Each row comes from the steps of one path. Every step used is in the known rows, and no mark comes twice. Write the path behind each row, first mark first.
Known rows
budip vuki: [ -9  -7  -5  -1   3  -9 -22  -3   0 -25   0  -5  -5 -28  14 -10  -3  -2
  15   0   7  -7  -9   2   7   6   2   3  24  12 -19   8  31  -9  -5  -5
 -14   4  -1  -2 -11   4   3  -6   9 -17   5   3]
fifo ronu vate vuki budip: [ 15   4   1 -12   4  -3  -3  -1   0  -4  -4   5  -2   2  14   2   6  11
  35   3   4  -1   8  -1   7   3 -15  -5  27   7 -18   6  30  -2  -6  -3
   1   0  -2   3  25   6   0 -13  31  -1  -4  19]
zegur ronu: [  4  -2   2  -4  -5  -3 -20  21  -2   8   0   0   6  10  -2   2  -3  -2
  -3  25 -18  -1   2   1 -19   0  -6 -10  10  -3  18  -4   8  10  21   6
 -11  -6   3   6 -18  -3   7  12   5 -23   8   0]
neso zegur ronu fifo: [ 22  -4   4  -9   4  -9 -25  38  -4  15   6   0   0  13  -5   7   0   8
  29  26  -7   5 -23  10 -22  -4  -8 -20   7  -4  22 -16   6  -6  22   4
 -15  -4   4   2 -13   0  11   6   5 -22  17  -5]
bavo ronu gisufa: [ -2   6   4  -5  15 -16  -5 -12   3  40   2  16   8  10 -10   3  -2  -9
 -15  14   2  18  25   7  -9  -2   9 -12 -39   5   8 -11  -6 -19   8   8
  16   1   2  -5  19  -8  15   5  -5 -10   3  14]
ronu zegur: [ -2   0  -4  -2   1   3 -13 -22  -1  -1  -9   0   3  -4  -6   8  -1   4
  14 -27  12  11  -6  -4   3   4   6  -1 -27  15   6 -12 -25  -8  -5  -7
  -8  11   2  -9  18   9   3  13  -5   9  18   6]
bavo ronu zegur vuki vate: [ 14  -1  -1   0   3   2   2   8  -2   3  -4   4   7 -12   3 -10 -14 -19
   0 -19   8 -15   5  -4   3  -3   5  10   3  21 -18  -4 -16  12   9  -3
 -22  -8   4   3  -1  18   9  -1  27 -20  22  -2]
vuki vate: [ 10  -3   4   3  -3   2  12  19  -1   1  -2   1   7 -12   8  -9 -16  -6
  -4  -5  -2 -15  -5   8   6  -7   1  11  16   7 -12  -2  -3  16   7  -8
 -18 -12   6   2  -6   8   8  -9  18 -18  10   7]
budip ronu vate vuki zegur: [ -2   1   3  -7  -4  -8  -5 -34  -2  18   2  -2   3 -15   7  -5  -4 -16
  18  31  16   2  -7  14  14  -1  11   5 -19  26   6  13  31  20  -2 -10
 -14  -1   1   2  19  18  10   5  19  -6  18   1]
zegur ronu fifo: [ 18  -1   2  -9  10 -11 -36  25  -4  14   7   3   2  10  -8   9   3  14
  25  32  -4   9 -17   8 -22  -1 -13 -20  14  -3  19 -10   5 -12  19   5
 -10  -9   3   4 -21  -9  10   4   4 -15  15   0]
neso zegur vuki vate ronu gisufa: [  3  -1  15  -8   2 -13  12  15   1  25  -7  14  11  -2  -2 -11 -13 -11
  -6  36  -3  11   8   9 -23  -4  -1 -10  -4   2  14   1  -3   6  14  -4
  -9  -6   5  -6  20  10  20   0  23  -3  12   8]
budip vuki zegur: [-11  -7  -2  -2  -3   2 -13 -13  -2 -16   3  -6  -3 -28  12 -11  -9 -21
  12  14  13  -9 -12  14  15   5  15  17   7  18 -13  12  20  26   3 -11
 -32   4   2   1   1  19   8   1   6 -21  20   2]
bavo ronu: [  5   5  -4   0   8  -2  -5 -15   1  35   5   7   3   5  -6   0   3  -8
 -18   9   8  -6  -1  -6  -4  -5   9  -9 -43  19  -4  -4 -19 -15  -5  14
  -1   0  -2  -2   4  -4   6   5  -7 -19   4   8]
gisufa ronu zegur vuki budip: [ 15   2  -3  -7   3   7 -10  11  -2 -27   1   3   0  -1   8  10   3   0
  23 -17   1  -2  26 -10  -7   9 -11   8  27   6 -35   3 -10  13   8  -5
 -16   3  -3   1   8  17   0 -10  25  -6   4   5]
fifo ronu zegur vuki: [  6   1   0  -3   5   2  -5 -19  -3  -8  -8   2  -3  -4  -4  -7  -1 -10
  16 -21  13   4  -5 -13  -6  10   0  -3   6  15  -3  -5 -14   4   9   3
 -14   3  -1   3   3  12  -1   9  17  12  18 -10]
ronu vate vuki budip: [ 14   2  -2 -12   2  -2 -10   6   1  -4  -2   4  -1   3  12   7   6   8
  37   1   2  -1  20   0   9   3 -15  -1  25   2 -21  10  31  -4  -9  -7
   7   2  -3   2  24   9   0 -13  31  -4  -7  15]
neso zegur vuki: [ 11  -6   1  -4  -6   6  11  23   0 -10   0  -3  -6   5   2  -8  -4 -27
  13 -10  -1 -12   9  -7  -6   2   2   2  11  -1  -6   2  10  14  10   4
 -11   3  -4   4   2  21  -2   2  22  -9   6 -26]
gisufa ronu vate: [ 13  10  15  -1  -2 -38 -13 -16  -3  51  15   8   3  12  -1   7   5  24
   2  -7   1  17  10   9  -6  -2  -2 -12 -16   1   1 -19   7  -2  13   0
  19 -10  -2  -3 -20  -3   2  -5  24  16   7   8]
neso zegur vuki budip: [ 19  -4  -4  -7  -3  16   6  43   0 -31   1   0  -6   4  13   0  -1 -17
  19  -7  -7 -16  23  -8  -2   6  -8   9  40  -4 -34   6   8  18   8  -1
 -16   4  -5   6  11  20  -4 -12  27 -19  -4  -5]
gisufa ronu zegur: [ -1   4   8  -1   2 -11 -11 -43  -3  15  -1   1   6  -1  -5  14   1  19
  16 -27  11  20  -9  -1 -11   2   2  -3 -41  16   3 -14 -34   1   4  -7
 -12   5   3 -12  12  13   8   7  -1  14  19  11]
gisufa ronu: [  2   6  17   1   2 -20  -1 -30  -4  24  12   2   4   5   3   9   3  19
   0  -2   0  12  -4   4 -21  -4  -5  -3 -21   3  -3  -4  -9  11  11   0
  -4  -9   1  -3 -10   3   7  -6   6   6   2   7]
vate ronu: [ -3   2   9  -6  -3   0   2  -9   0  18  -7   5   6  -8  -1  -8   2   9
  -8  52   5   3 -19  -3 -25  -4 -10 -14 -10  12  16  14 -20   2  -6   0
 -18  -5   0  -6   5   1   8   2  11   9   8  11]
vuki zegur ronu: [  1  -3   4  -4  -9   2 -16  13  -3   8   2  -2   6   6   0  -1  -8 -15
  -3  34 -12  -4  -2  10 -12   0   4  -1   3   5  20   0   7  31  26   2
 -26  -5   5   7 -12   7  11  15   3 -31  18  -1]
gisufa ronu vate vuki budip: [ 15   4   4 -11   3  -8 -10  -3   0   5   2   5   0   4  13  10   7  13
  37   2   2   2  19   1   3   2 -17  -2  18   3 -22   9  28  -1  -5  -7
   6  -1  -3   0  20  10   2 -15  32  -2  -6  18]
fifo ronu: [  3   4  10   3   6  -3  20 -21  -3   7  -5   3  -3  -2   5 -15  -1   9
  -4   4   7   2 -39   0  -9   1  -2 -13   6   9   9 -12  -6   4   8   9
 -16  -6   3   3   4  -8   0   1   0  12   5  10]
zegur ronu vate vuki: [  6   2   5 -13  -1 -21 -22 -20   0  37  -4   3   3   9  -1   3   5   6
  35  14   2   8   7   2   2  -1 -10 -16  -5   7  21   5  48 -13  -3  -1
  17  -3   0   1  11   2   7   6  29  -1   7   3]
zegur vuki budip nored: [  5   0  -7  -2  -2  13  -4   1  -3 -44   6  -4  -1 -24  16  -1   4  -1
  22   2   1 -11  12 -14   1   9  -9  22  45 -13 -50  24  25  11   5 -10
  -8   4  -8   9 -18  10  -5 -10  14 -15  -4   7]
ronu vate vuki: [  4   3   3 -11   0 -20 -11 -29   1  35  -3   3   0   4   1   2   6   7
  38   1  11   8   7   2  11  -1  -7 -11 -10   6  12   8  43 -17 -14  -3
  22   0  -2  -1  18   4   3   1  26  10   2   3]
zegur vuki budip: [ 15   0  -7  -7   4  12  -5  31   0 -36   2   3  -2   0  11   3   2  -9
  16  -4  -4 -11  30 -12   0   8 -13   9  46  -2 -38  11   5  13   6  -2
 -11   0  -5   8   4  13  -4 -14  26 -13  -7   0]
vate ronu zegur vuki budip nored: [  3   0  -6  -5  -4  15  -6 -11  -3 -38   1  -2   2 -29  13  -1   4   3
  23  10   7  -6   3 -15  -7  10 -10  16  33  -5 -43  24   8   8   1 -12
 -16   6  -7   4 -12  13  -1  -6  16  -8   6  13]
gisufa ronu fifo: [ 17   5  12  -5  14 -23 -23 -12  -6  27  15   4   1   6  -4  14   8  29
  28  12   7  18 -22  10 -24  -4 -12 -14  -6  -1   4 -11  -8 -10  13  -2
  -5 -11   1  -2 -15  -4  11  -7   4   6  11   6]

Which path is each row?
[  0   2   8  -7  -2  -7   0 -39  -2  28  -1   0  -1  -7   4  -8  -3 -13
  25  16  17   2 -15  15  15   0   8   2 -14  18  12   8  28  21  -1  -7
 -12  -2   2   3  21  15   7   7  16   2  21   5] : fifo ronu vate vuki zegur
[ -2   1   8  -8   6 -17 -15  11   1  23  -1  11  10  14  -9   4  -6  -4
  -6  28 -15  21  27  10 -20   2  -1 -14  -2 -11  23 -12  13  -2  27   2
  11  -3   5   0   4  -6  16   9   2 -12   4   8] : zegur ronu gisufa
[  2   1  -7  -2   4   6  -9 -14  -3 -27  -4  -3   7 -21   7   6  -3   7
   5   9   7   6  -4  -6  -3   5   5  -1 -16  37 -15  -7 -27  -2  -1  -8
 -26   8   2  -9  16   9   7   1   9  -8  13  10] : vuki budip ronu zegur
[ -1  -3   9  -5  -3  -3  -2   5  -1   6  -8   4   8 -30  12 -19 -10   3
  -3  48   6 -11 -26   3 -18  -6  -9  -4  13  23  -2  16  -5   8  -4  -8
 -38 -11   4  -6  -3   9  15  -7  29 -11  17  16] : budip vuki vate ronu
[  1   4  -7  -2   7   3 -15 -31   0  19  -5   5   5  -1 -10   7   1   0
   6 -19  17   8  -5  -7   1   1  12  -6 -57  29   1 -16 -40 -18  -7   4
  -9  11   2 -10  21   6   7  16 -10  -3  22  11] : bavo ronu zegur
[ 13   2   6 -10  10 -10 -21   6  -3  19   2   6   2  -3  -7   2   6  21
  26  50  11  11 -33   5 -25  -4 -15 -22   0   6  16   2 -14 -17  -1   0
 -15  -8   2  -4  -3  -6  11  -2   6   9  15   7] : vate ronu fifo
[  3  -8   0   2   1  -5  -4  18  -2 -15  -2  -2   3 -31  18 -16 -17  -9
   5  -5   2 -20 -11   8  10  -3   2  13  33  16 -26   2  21   9   4 -11
 -27  -9   6   0 -14  11   9 -13  24 -29  13   8] : budip vuki vate
[  0  -4   4  -9  -8   1 -18  -2  -2  13  -2  -2   6   4   0   0  -5 -15
  14  38  -6  -3  -2   9  -9   0  -1  -2  -1   9  24   9  24  27  17   0
 -23  -5   5   7  -1  12  14  16  10 -29  17   0] : vate vuki zegur ronu
[  4  -1  -6  -5   2   4 -14 -10  -1 -10  -6   0  -1  -3  -6   1  -1 -14
  18 -24   9   3  14 -13  -1   9   2   3   3   8  -6   0 -11   1   4  -1
  -6   5  -2   1   0  16  -1   8  16   7  14 -15] : ronu zegur vuki
[ -7   4  12  -8   6 -16   1  -7   2  28  -6  15  10   1  -7  -3  -3   2
  -8  47   0  23  12   8 -23  -1  -3 -17 -16   0  20   1  -8  -7   8  -1
   4  -2   3  -7  18  -3  17   3   6  11   6  16] : vate ronu gisufa
[  9  -3  -6  -2  -7  16   3   7  -3 -45   6  -5  -2 -22  16  -2   1  -8
  25  -1   0 -14   8 -12   0   7  -6  22  41 -14 -48  21  23  14   6 -10
 -12   8  -8   7 -15  15  -5 -10  15 -20  -2   4] : neso zegur vuki budip nored
[  9   2  -5  -1   6   4   3  15  -4 -40   7  -4   4 -25  18  -5   0  -5
 -11  47  -6 -10  10 -10 -12   4  -3   2  25  30 -34  11   3  12   9  -3
 -26  -4  -3   5  -7   5   4 -14  29 -25  -6  -2] : zegur vuki budip ronu
[ 13  -1   6   1   0  -3   3   4  -3   0  -1   2   7 -12   6  -6 -14  -9
   8 -22   3  -9   3  -2  -3  -2   0  13  11  16 -17  -3 -13  21  14  -8
 -23 -11   5   1  -6  21  10  -5  32 -12  21  -3] : gisufa ronu zegur vuki vate
[  0   3   3  -4  13 -13   2   6  -1 -10   4  10  10 -11   6   1  -5  -2
 -13  42  -7  17  25   9 -13   2   2  -6   3  14  -9  -4   6  -3  16  -4
  -1  -1   1  -2  15  -5  15  -9  12 -14  -6  12] : vuki budip ronu gisufa
[  7   0  10  -6  -4   0   7  10  -1  11  -8   6   9 -15   4 -17  -8  -4
  -6  45   4 -11 -15  -4 -22  -6 -12  -5  11  18   2  16 -17  16   2  -3
 -31 -14   3   0  -1  11  12  -4  32  -3  16   5] : zegur vuki vate ronu
[  9   0  -3 -11   4  10  -6   4   2 -20  -5   1  -1  -2  13   8   5   3
  36   5   3  -6  15  -4   5   3 -16   4  27   3 -23  17  26   1 -11  -6
  -5   4  -2   2  30  11   1 -12  20 -11  -8  14] : vate vuki budip
[  2   3   2  -5  13 -12   0   6  -1 -12   4   9   9 -11   6  -1  -5  -7
 -10  40  -7  15  31   4 -15   4   2  -5  10  13 -12   0   8  -1  18  -4
  -1  -1   0   0  12  -1  14  -9  19 -14  -4   5] : zegur vuki budip ronu gisufa
[ -3   5  13  -3  13 -18  13 -18   0  21  -5  13   4   5  -4  -8  -5   4
  -6   9   0  23  -4   9 -12   2   1 -16  -4  -3  18 -17   5  -6  18   4
   8  -3   5  -1  19 -10  11   3  -2  12   3  16] : fifo ronu gisufa
[ 12  -3   1   1  -1   5   5  14  -2  -9  -5   1   6 -14   5  -9 -15 -16
   7 -23   4 -13   7  -2   5  -1   2  13  18  14 -17  -2  -8  17  10  -8
 -22  -7   5   3  -1  20   8  -2  31 -13  21  -5] : ronu zegur vuki vate
[ -6   0  13  -8   5 -18  -3   1   1  20  -7  14  12 -15   1 -11 -11  -1
  -4  40   0  14   4  13 -18  -3  -3  -9   0   7   9   2   1  -2   9  -7
 -10  -6   5  -7  14   2  21  -4  18  -3  12  20] : budip vuki vate ronu gisufa
[ 16   2  -4  -8   5  13  -4  13  -1 -33  -5   3  -2  -3   9   1   1  -4
  22 -14   4  -5  15 -10  -2  11 -10   4  35   8 -32   1  -9  11   7  -1
 -18   4  -3   3  12  14  -2  -7  23  -4   5   6] : fifo ronu zegur vuki budip
[  6   0  -4  -7  -4   2 -15 -12  -2 -21   5  -2   2 -19  16   3   6   9
  35  15   0  -5   7  -7   2   5 -14  11  32 -12 -33  22  42   2   1 -12
   1   4  -6   6  -9   6   0  -6  20 -17  -1  19] : zegur ronu vate vuki budip nored
[ 15   2  -9  -8   5  14 -12  16   0 -25  -2   5  -1  -1   6   6   2 -10
  18 -12   4  -7  28 -13  -1   9  -6   6  19  12 -35   3 -14   4   3   1
 -16   5  -4   2  11  15   0  -6  20 -15   4   5] : bavo ronu zegur vuki budip
[ 16  -1   2  -8   7  -8 -33  20  -5  15   9   2   2   6  -7   7  -1   4
  26  37  -1   7 -20  14 -16  -1  -6 -13  10   1  20  -8   4   4  22   1
 -19  -8   5   5 -16  -1  14   8   4 -19  22  -1] : vuki zegur ronu fifo
[ -4  -7   1  -6  -8  -2 -28  13  -3  -3   3  -4   3  -9   6  -5  -9 -16
   5  35  -9  -7  -7  11  -9   3   5   1  15  11  10   4  24  28  22  -1
 -34  -3   4   6 -19  10  12  12  10 -39  21   1] : budip vuki zegur ronu
[  5   2   3  -4   3  -7 -12 -24  -3   2   0   1   1  -1  -4   4   1  -4
  17 -26   9   9  12 -12 -13   7  -2   2  -8  10  -8  -2 -16   7  10  -1
  -9   1  -2   0  -5  17   3   5  19  10  16 -12] : gisufa ronu zegur vuki
[  0   3   3  -1   5   1   2 -36  -3   2 -13   1   1  -6  -3  -4  -3  11
  11 -23  15  13 -33  -3  -2   6   4 -11 -22  19  12 -21 -30  -5   1   0
 -19   7   5  -7  19   4   3  13  -6  17  22  11] : fifo ronu zegur
[ 18   7  -2  -4   0 -22  -9  15  -3   6  11   3   4  -8  11  -3   2   8
  -5  27  -4   2  18   0   1   3   0  -9  17  23 -20  -7  15  -2  12  -1
   2  -6  -4   3 -14  -2   0 -11  42  -6   2   2] : zegur vuki budip ronu vate
[ 19   4  -2  -6  19 -10 -24   0  -2  30  10   7   0   5 -10   7   7  11
  18  20  13   6 -19   3 -12  -5  -2 -19 -22  12   3 -11 -14 -28   1   9
  -2  -5   2  -1  -5 -10  10   1  -5 -12  12   6] : bavo ronu fifo
[ 13  -4   1 -10   7 -11 -42  18  -5   7   8   0   0  -4  -2   3  -2   4
  31  37   1   5 -25  15 -14   1  -6 -12  18   5  13  -6  12   1  20  -1
 -26  -7   5   4 -20   0  14   6   6 -24  24   0] : budip vuki zegur ronu fifo
[ -7  -4   3  -6  -3   5   0 -33   0   8  -2  -3   0 -11   4  -3  -4 -19
  25  18  15  -3  -7  11  13  -1   8  12 -17  16   9  20  22  25  -6  -9
 -17   2   2   2  27  21   9   7   6  -7  15  -1] : vate vuki zegur
[  9  -7   6  -4 -14   0  -4  42  -1  11   0  -3   3  16   1  -2  -7 -11
   0  18 -21  -8  -6   5 -21  -4  -1 -12   0  -2  23 -12   9  17  24   7
 -21   0   4   2  -7   9   9  13   7 -31  11  -7] : neso zegur ronu
[ 13   1  -5 -10   2  15  -9  17   0 -31  -6   4   0  -5   7   3   2  -5
  22   3   4  -4  21 -12  -8   9 -13   4  31   9 -30   9 -13   9   3  -4
 -21   4  -4   1  12  18   0  -7  28  -5   6   6] : vate ronu zegur vuki budip
[ 14   5   4  -6  -7 -27 -23  19  -2  39   5   6   5  18  -4   2   0  10
   0  14 -12   8  15   8  -4   0  -2 -17   4   0  17 -18  20  -3  22   5
  13  -8   0   3 -25  -8   1   7  25  -5  11   3] : zegur ronu vate
[  7   2  -7  -5   7   3 -13 -17   0   6  -4   3   0   0  -9   0   2 -17
  10 -20  13   0  13 -15  -3   6   6  -1 -19  20  -9  -2 -21  -5   2   5
  -7   5  -3   0   3  14   3  11  13  -3  18 -11] : bavo ronu zegur vuki
[ 13  -3   3   2  -2   2   9  26  -2  -6  -2   2   4 -12   8 -12 -15 -18
   0  -8  -1 -18   9   0   3  -3  -1  14  32   8 -19   3   2  20  12  -5
 -18 -13   4   8 -11  14   6  -9  32 -19  12  -8] : zegur vuki vate
[  0   1   4  -6  -3   3  -4 -18  -1   9 -15   3  10 -15  -3  -3  -8   8
   8   8  13   6 -23  -1 -10  -1   0  -4 -26  25  10  -5 -40   1  -5  -9
 -29   1   6 -12  21  14  12  10  10   8  29  15] : vuki vate ronu zegur
[  4   3   3  -9   3 -20 -10 -34  -1  27   0   1   3  -9   6  -1   5   7
  26  26  10   7   0   0   6  -2  -4 -12 -12  23   8  10  43 -15 -12  -4
  13  -2  -1  -1  16   3   6  -1  31   3   3   2] : budip ronu vate vuki
[  6   2  -4   1   5   5   5  12  -4 -35   8  -4   6 -25  18  -2  -1   3
 -15  49  -5  -7   0  -3 -11   1  -1   0  16  30 -28   7  -2   8   5  -4
 -25  -3  -1   1   1   0   5 -14  18 -25  -7   7] : vuki budip ronu
[ 17   0   8  -9  10  -9 -14  16  -4  21   0   7   5  -9  -3  -2  -2  19
  20  46  10   4 -36   9 -22  -7 -14 -17   8  10  12   1 -17  -9   4  -4
 -23 -14   5  -3  -4  -2  15  -5  15   0  20  10] : vuki vate ronu fifo
